Known rows, with every way that one mark hangs from another
{Q266 {Q732 {Q184 Q207} Q520}}: [  6.6 -38.5  35.2   7.8  16.9 -17.1  -1.6 -20.3  43.1 -14.8  -8.2  -1.8
 -18.6 -28.1  28.0   5.2 -20.9  -8.9   8.7 -17.6  28.2  33.7]
{Q173 Q732}: [ 11.8  -9.4  39.7  -1.5 -11.1  -8.6   2.9  58.4  28.0  12.3  10.9  42.7
  62.6  29.9  21.4  33.9  -4.0   3.9 -35.1 -14.4  29.0   6.8]
{Q732 {Q184 {Q207 Q60}} Q520 Q847}: [  0.3   8.1  -2.2 -31.5  28.8   2.6  18.5 -37.4 -21.7 -36.4  -5.2  10.8
  35.2  -5.7  19.3  21.3  -8.6  14.3  14.1  42.4   2.7  36.7]
{Q732 {Q520 Q123} Q847}: [-39.7   9.0  10.1   2.5 -21.9  13.5  15.1 -17.6 -27.9  -0.9 -11.4   4.0
  12.7   7.4  -5.8 -15.0  -9.7  10.4 -40.3   8.2   2.5   5.6]
{Q173 {Q732 Q184 Q847}}: [ 29.7  -2.3   4.7 -36.4  -5.1  -5.8 -17.2  40.9   7.5   5.2  10.1  31.4
  69.3   2.6  27.3  36.3  27.7  -1.4 -31.1  -7.4   9.2  10.5]
{Q554 {Q732 {Q520 {Q123 Q671}} Q847}}: [-29.5  16.6   6.7  -6.2 -53.4  -3.4  19.6 -22.0 -16.6  17.4 -33.7 -55.2
  21.8  64.3  -6.7 -35.6  10.6   7.1 -23.2  10.0 -23.3  16.5]
{Q520 Q123}: [  5.9   5.1  22.3  50.0   1.1  14.4   5.8  15.4  14.2  19.7   3.3  58.7
  12.6  35.9  -8.4 -12.5 -23.4  18.8 -17.5   9.1   8.5 -26.7]
{Q847 {Q732 Q184}}: [  6.6  13.6  -2.8  30.3  39.0   2.9  -7.5  47.9   9.7  22.3  19.7  54.1
  16.8  12.6   6.0  32.0  16.6  -7.9  -7.8  14.2 -24.2 -19.0]
{Q732 Q184 {Q520 Q123}}: [ -0.9   5.2 -14.4  18.1 -14.0   4.9 -23.3 -53.8  18.5   6.4 -29.8  43.2
 -29.5  -7.2  -3.5 -29.2 -13.6  21.4  -1.6   4.9 -21.2 -28.3]
{Q732 Q184 Q520}: [ -4.6 -20.1   8.4  20.3   2.7   8.9 -21.2 -19.3   6.9 -10.9 -26.2  32.1
   0.9 -34.4   6.1   8.5  -3.9  12.3 -28.6  11.2 -10.3  -3.7]
{Q266 {Q732 Q520 Q554 Q847}}: [-34.8 -43.0  19.9 -10.6  -5.4   8.8  -5.1  18.9 -43.4  -8.6 -24.5 -73.1
  14.1 -46.9 -12.2  20.6   2.0 -34.2 -32.8 -24.6  33.7  34.1]
{Q173 {Q732 {Q520 Q123}}}: [-24.1  13.2  11.1 -21.0 -53.1 -12.8   2.1 -16.4  34.2  14.9 -13.6  20.1
   7.2  32.2   8.8  -6.7 -15.7  14.7 -10.4 -28.7   7.5 -10.1]
{Q847 {Q732 Q554}}: [-15.8   5.9   2.8  32.5  28.2   9.5   0.5  81.4 -33.2  16.9  31.9   0.1
   6.0   8.2 -22.8  22.7   6.3 -19.0  -4.9  -1.7   0.4 -21.3]
{Q847 {Q732 Q184 {Q520 Q123} Q554}}: [-21.2  33.7 -51.4   2.8  -9.5   2.2 -28.6 -22.3 -10.2  20.3  -2.9  -9.2
 -65.5 -11.9 -32.4 -24.9   6.3  -5.5  38.5 -11.9 -36.7 -53.4]
{Q173 {Q732 {Q520 Q123} Q554}}: [-18.3  10.1 -14.5 -25.7 -58.8  -6.1 -16.8  -7.7  11.4  14.8 -10.2 -22.8
 -18.9   0.8 -16.0 -23.8 -14.0   6.5  13.2 -41.4  10.6 -29.3]
{Q732 Q184 Q554 Q847}: [ 27.5 -16.6 -12.9   8.7  24.4  21.9 -24.4  33.1 -49.3  -5.1   7.5  -3.3
  23.7 -48.8 -15.3  10.0  19.1  -6.3 -22.0   9.8   5.6  -9.9]
{Q671 Q123}: [ 22.3  -8.6  35.7  42.6  12.0  31.6  56.2  31.6  28.5   3.8   5.2  42.5
  36.1  35.4  20.4  -2.7 -16.9   9.1 -64.6   6.9  63.3 -18.5]
{Q266 {Q732 {Q184 Q207} Q520 Q554}}: [ 18.0 -45.7  10.1   2.5  11.8 -10.4 -19.8 -13.9  20.3 -19.3  -2.8 -43.9
 -43.7 -57.5   0.8  -7.2 -18.6 -20.5  29.0 -27.6  30.3  11.5]
{Q847 {Q732 Q184 Q520}}: [-27.6  12.0  -8.2   7.9  17.2  -2.4  -8.4   5.0   2.1   5.2  -5.2  25.5
  -8.7  -9.3   3.1  23.9  11.7  -5.4 -10.2   6.6 -29.2  -7.6]
{Q554 {Q732 {Q184 {Q207 Q60}}}}: [ 58.6   9.3  13.5  -1.9  41.4 -19.7  28.1  -6.7  36.7  -9.5  16.0  31.7
  23.8  52.7  21.8  27.8  -5.1   8.9  61.8  46.8  -2.9  24.5]
{Q671 {Q123 Q520}}: [ 14.9  -7.0   9.6  31.1 -16.9  -1.8  61.5  14.0  20.8  -3.2  -0.5  28.1
   4.1  25.5  28.2  17.5  -7.8  -7.5 -63.5  -9.8  61.0  11.1]
{Q354 Q60}: [  6.2 -35.4  40.8  48.9  33.2  14.2  25.2  53.4  25.2   1.0  21.3  75.7
  52.1  30.8 -21.7 -13.0 -14.0   9.4 -34.0 -13.8  29.3 -12.5]
{Q266 {Q732 {Q184 Q207} Q554 Q847}}: [ 40.9 -36.7  12.4  -2.6  37.5  -3.4  -8.1  35.7 -11.1  -9.2  28.9 -37.2
   1.9 -37.2   4.2   4.2   1.2 -24.5  16.0 -16.1  37.2  26.0]

Rows
[  4.2  -8.9   7.6 -26.9  -7.9  -5.9  10.8 -14.7 -10.8  -6.8 -15.9 -21.7
  19.5 -13.0  13.2  22.3  33.1  -6.1 -15.9  21.0 -17.2  37.9] : {Q554 {Q732 Q184 Q520 Q847}}
[ 13.2  10.1 -24.9  23.6  34.6  10.1 -24.7  53.0 -18.1  18.5  26.1  11.4
  -8.3 -15.3 -20.6  14.6  21.8 -17.0  15.6   1.2 -18.5 -36.3] : {Q847 {Q732 Q184 Q554}}
[  3.8  18.8 -16.0 -27.4 -41.8 -16.4 -30.5 -45.3  49.6  16.6 -22.6  32.9
  -8.5  13.7  13.4 -12.4  -3.2  17.5   7.5 -24.9 -17.4 -25.8] : {Q173 {Q732 Q184 {Q520 Q123}}}
[  4.0  14.9 -10.9 -25.0 -25.4  -8.2   7.9 -45.9   0.8   8.2 -16.7 -14.5
  -8.6  18.4   3.0 -13.9  21.2   2.7   9.6  14.5 -34.7   9.1] : {Q554 {Q732 Q184 {Q520 Q123} Q847}}
[-55.8  36.0 -36.8  20.2 -36.8   7.6 -18.4   8.7 -29.6  26.8 -16.6 -43.9
 -29.2  38.7 -38.9 -45.3  -2.6  -2.6   1.3 -17.3 -33.6 -47.0] : {Q847 {Q732 {Q520 {Q123 Q671}} Q554}}
[-25.8   8.3 -32.6   2.2   9.6   5.6 -26.5  14.1 -25.7   5.1  -1.2 -17.5
 -31.6 -38.6 -22.9  11.0  18.5 -15.1   8.4  -6.6 -27.9 -24.6] : {Q847 {Q732 Q184 Q520 Q554}}
[ -9.7   9.6 -19.8  -4.9  18.0  -5.5  -0.4  18.9 -16.1 -14.6  38.2 -29.0
 -47.0 -38.2 -10.9  -6.6  -0.9  -8.0  37.8 -12.8  -7.8 -10.7] : {Q847 {Q732 {Q184 Q207} Q520 Q554}}
[ -7.5 -41.0  -2.2 -20.0   6.4   5.6 -33.4 -12.7 -26.8  -4.9 -33.8 -57.4
  -4.9 -64.4  -7.4  12.7  17.6 -34.0  -9.4 -19.6  12.3  20.7] : {Q266 {Q732 Q184 Q520 Q554 Q847}}
[ 22.9  34.5 -35.3  -2.3  56.8  -3.5   2.4  30.3 -10.7  -2.5  38.5  15.2
  -2.1  21.6 -10.7  21.9  -3.2 -10.7  72.7  24.0  -8.1 -17.4] : {Q847 {Q732 {Q184 {Q207 Q60}} Q554}}
[-26.1 -10.1  34.8 -20.1 -16.6  -6.1  37.4  13.1 -27.4  -8.5 -10.2 -39.8
  37.7   5.0   9.2  21.7  15.2  -7.0 -33.3  17.3   4.0  54.4] : {Q554 {Q732 Q520 Q847}}
[ -0.3 -14.9   5.1  16.9 -11.5  -7.3 -25.3 -57.9  47.2  20.2 -49.8  19.9
 -34.4   0.4   3.9 -10.7 -14.1  -6.6  10.3 -12.4 -10.2 -11.5] : {Q266 {Q732 Q184 {Q520 Q123}}}
[ 26.3 -15.2  21.6  -6.7   3.6 -20.2  22.8 -20.4  34.1 -20.4  12.6  -6.1
 -19.5  -2.5  23.8  -5.1  -2.5   9.5  24.4  10.0  -4.1  32.0] : {Q554 {Q732 {Q184 Q207} Q520}}
[-47.8  32.1 -25.9  12.4 -17.5   5.6  -1.8   8.9 -26.0  17.9   6.9 -24.3
 -45.0   5.8 -36.2 -16.7  -7.1 -10.5  14.3 -17.5 -18.0 -36.3] : {Q847 {Q732 {Q520 Q123} Q554}}
[-41.7 -37.7  47.2  -7.5   0.3   2.4  13.0  10.2 -15.4  -1.7 -27.3 -36.0
  36.5 -16.1  11.4  34.2  -1.3 -24.9 -47.1  -9.8  33.2  53.7] : {Q266 {Q732 Q520 Q847}}
[  0.8 -22.7 -15.0  14.0  -1.1  17.1 -40.9 -11.4 -18.9 -12.9 -20.9  -8.4
 -22.0 -63.2 -16.0  -9.8   0.0   3.4  -2.9  -1.6  -6.6 -18.7] : {Q732 Q184 Q520 Q554}
[ 20.5  -8.8  18.9 -32.8   0.3 -19.0  34.7  -9.1  -1.1 -27.1  22.8 -34.3
   2.5  -9.4  26.7   3.3  12.5   1.0  10.4  13.9  -0.8  52.0] : {Q554 {Q732 {Q184 Q207} Q520 Q847}}
[  8.1  13.9 -16.8  14.3 -47.6  -7.9 -21.0 -55.9  34.7  23.9 -44.3 -10.7
 -22.4  52.4  -2.0 -48.8  10.5  16.1  12.2   9.6 -48.1 -19.6] : {Q554 {Q732 Q184 {Q520 {Q123 Q671}}}}
[ 10.5   2.2 -21.6 -10.9  23.3   5.3  -8.8 -36.6 -12.9 -33.1  -6.4  -6.3
 -18.7 -29.9  -7.8  -5.9 -20.8  11.8  50.1  21.7   8.2  -2.1] : {Q732 {Q184 {Q207 Q60}} Q520 Q554}
[-14.2   8.6   0.4  -0.7  24.1 -11.8  17.2   9.6  11.0  -9.0  37.7  13.7
 -24.9  -7.5  16.1   7.6  -3.8   2.4  13.8   0.1 -12.9   6.5] : {Q847 {Q732 {Q184 Q207} Q520}}
[-35.5 -22.2   6.2  -7.6  -7.9  22.8   0.1  22.9 -69.9 -19.3  -7.6 -49.6
  17.1 -51.7 -20.4   5.7   4.0  -5.5 -42.6  -3.0  24.7  19.8] : {Q732 Q520 Q554 Q847}
[  3.7  -6.2   5.4 -34.1 -17.5   1.7  -7.1  72.6 -33.8   4.3  22.1 -29.0
  60.2  -8.3  -3.3  28.1  15.8 -13.7 -30.4 -25.3  36.7   8.8] : {Q173 {Q732 Q554 Q847}}
[-14.1  11.7  20.0  10.6 -36.0 -10.0  26.0 -28.0  23.0  11.1 -19.3  -5.2
 -19.9  38.4  -6.2 -19.4  -9.0   7.5   7.3   4.7 -10.3   3.3] : {Q554 {Q732 {Q520 Q123}}}
[ 19.1  39.9 -10.8   8.4  64.4 -11.1  21.1  18.8  12.8  -0.3  35.9  58.6
  19.8  50.4  13.9  41.8  -7.2   1.1  53.0  41.4 -13.1   1.4] : {Q847 {Q732 {Q184 {Q207 Q60}}}}
[ 43.9  -1.5  16.0 -41.4   9.2 -19.5  10.7  41.3  17.6  -8.5  47.0  23.8
  50.7   6.4  41.8  25.0  13.0   7.5  -8.7 -12.6  24.8  27.3] : {Q173 {Q732 {Q184 Q207} Q847}}
[ 29.0  10.6   3.2  -3.1 -16.5 -21.9  23.6 -50.0  46.3  -3.7  13.3  -1.4
 -55.7  26.3  13.7 -33.6 -11.3  19.6  49.1   4.4 -14.1   6.7] : {Q554 {Q732 {Q184 Q207} {Q520 Q123}}}
[ 30.3  10.3 -14.7  17.8  43.1  -2.6  -1.4  57.3  -8.7   2.1  60.7   4.5
 -27.8 -10.1  -8.1   4.1   1.3 -10.9  34.2  -7.2   0.6 -22.5] : {Q847 {Q732 {Q184 Q207} Q554}}
[-33.6   4.1 -14.1  -3.8 -26.7  21.5   0.3  -7.2 -54.7  -4.8  -8.1 -41.8
 -12.6 -26.0 -30.9 -28.6  -8.2   3.1 -15.1  -7.9  10.2 -12.9] : {Q732 {Q520 Q123} Q554 Q847}
[-21.1  14.5 -26.7   4.3 -30.2  17.7 -33.9 -47.4 -16.7   6.0 -41.5  -1.9
   9.6  18.7  -4.7 -49.3   8.1  21.0 -34.5  10.7 -33.1 -17.3] : {Q732 Q184 {Q520 {Q123 Q671}} Q847}
[  3.5   0.0 -37.1  15.6 -18.6  14.9 -37.7 -45.7  -2.3   3.7 -25.8  -1.0
 -57.8 -33.3 -25.6 -35.8 -10.3  12.0  19.1  -8.2 -15.8 -46.1] : {Q732 Q184 {Q520 Q123} Q554}
[-11.9  12.4 -17.2  -4.7 -13.1  13.5 -12.0 -47.6 -15.5   0.2 -21.4  18.2
  -4.1 -13.5  -0.3 -16.0   2.3  18.3 -20.7  10.3 -21.7 -10.3] : {Q732 Q184 {Q520 Q123} Q847}
[ 19.8  17.3  -6.9 -30.0 -33.7 -25.6  -0.8 -40.1  59.2  -2.1  15.5  22.8
 -26.1  15.6  26.0 -28.8 -19.6  24.9  29.9 -31.0   3.4  -8.8] : {Q173 {Q732 {Q184 Q207} {Q520 Q123}}}
[ 49.0  14.4   5.9 -29.1  40.5 -15.3  39.0   0.0   0.3 -15.2  24.0   5.3
  48.0  45.4  23.4  33.8  10.7  -1.4  45.4  53.1  -0.6  44.7] : {Q554 {Q732 {Q184 {Q207 Q60}} Q847}}
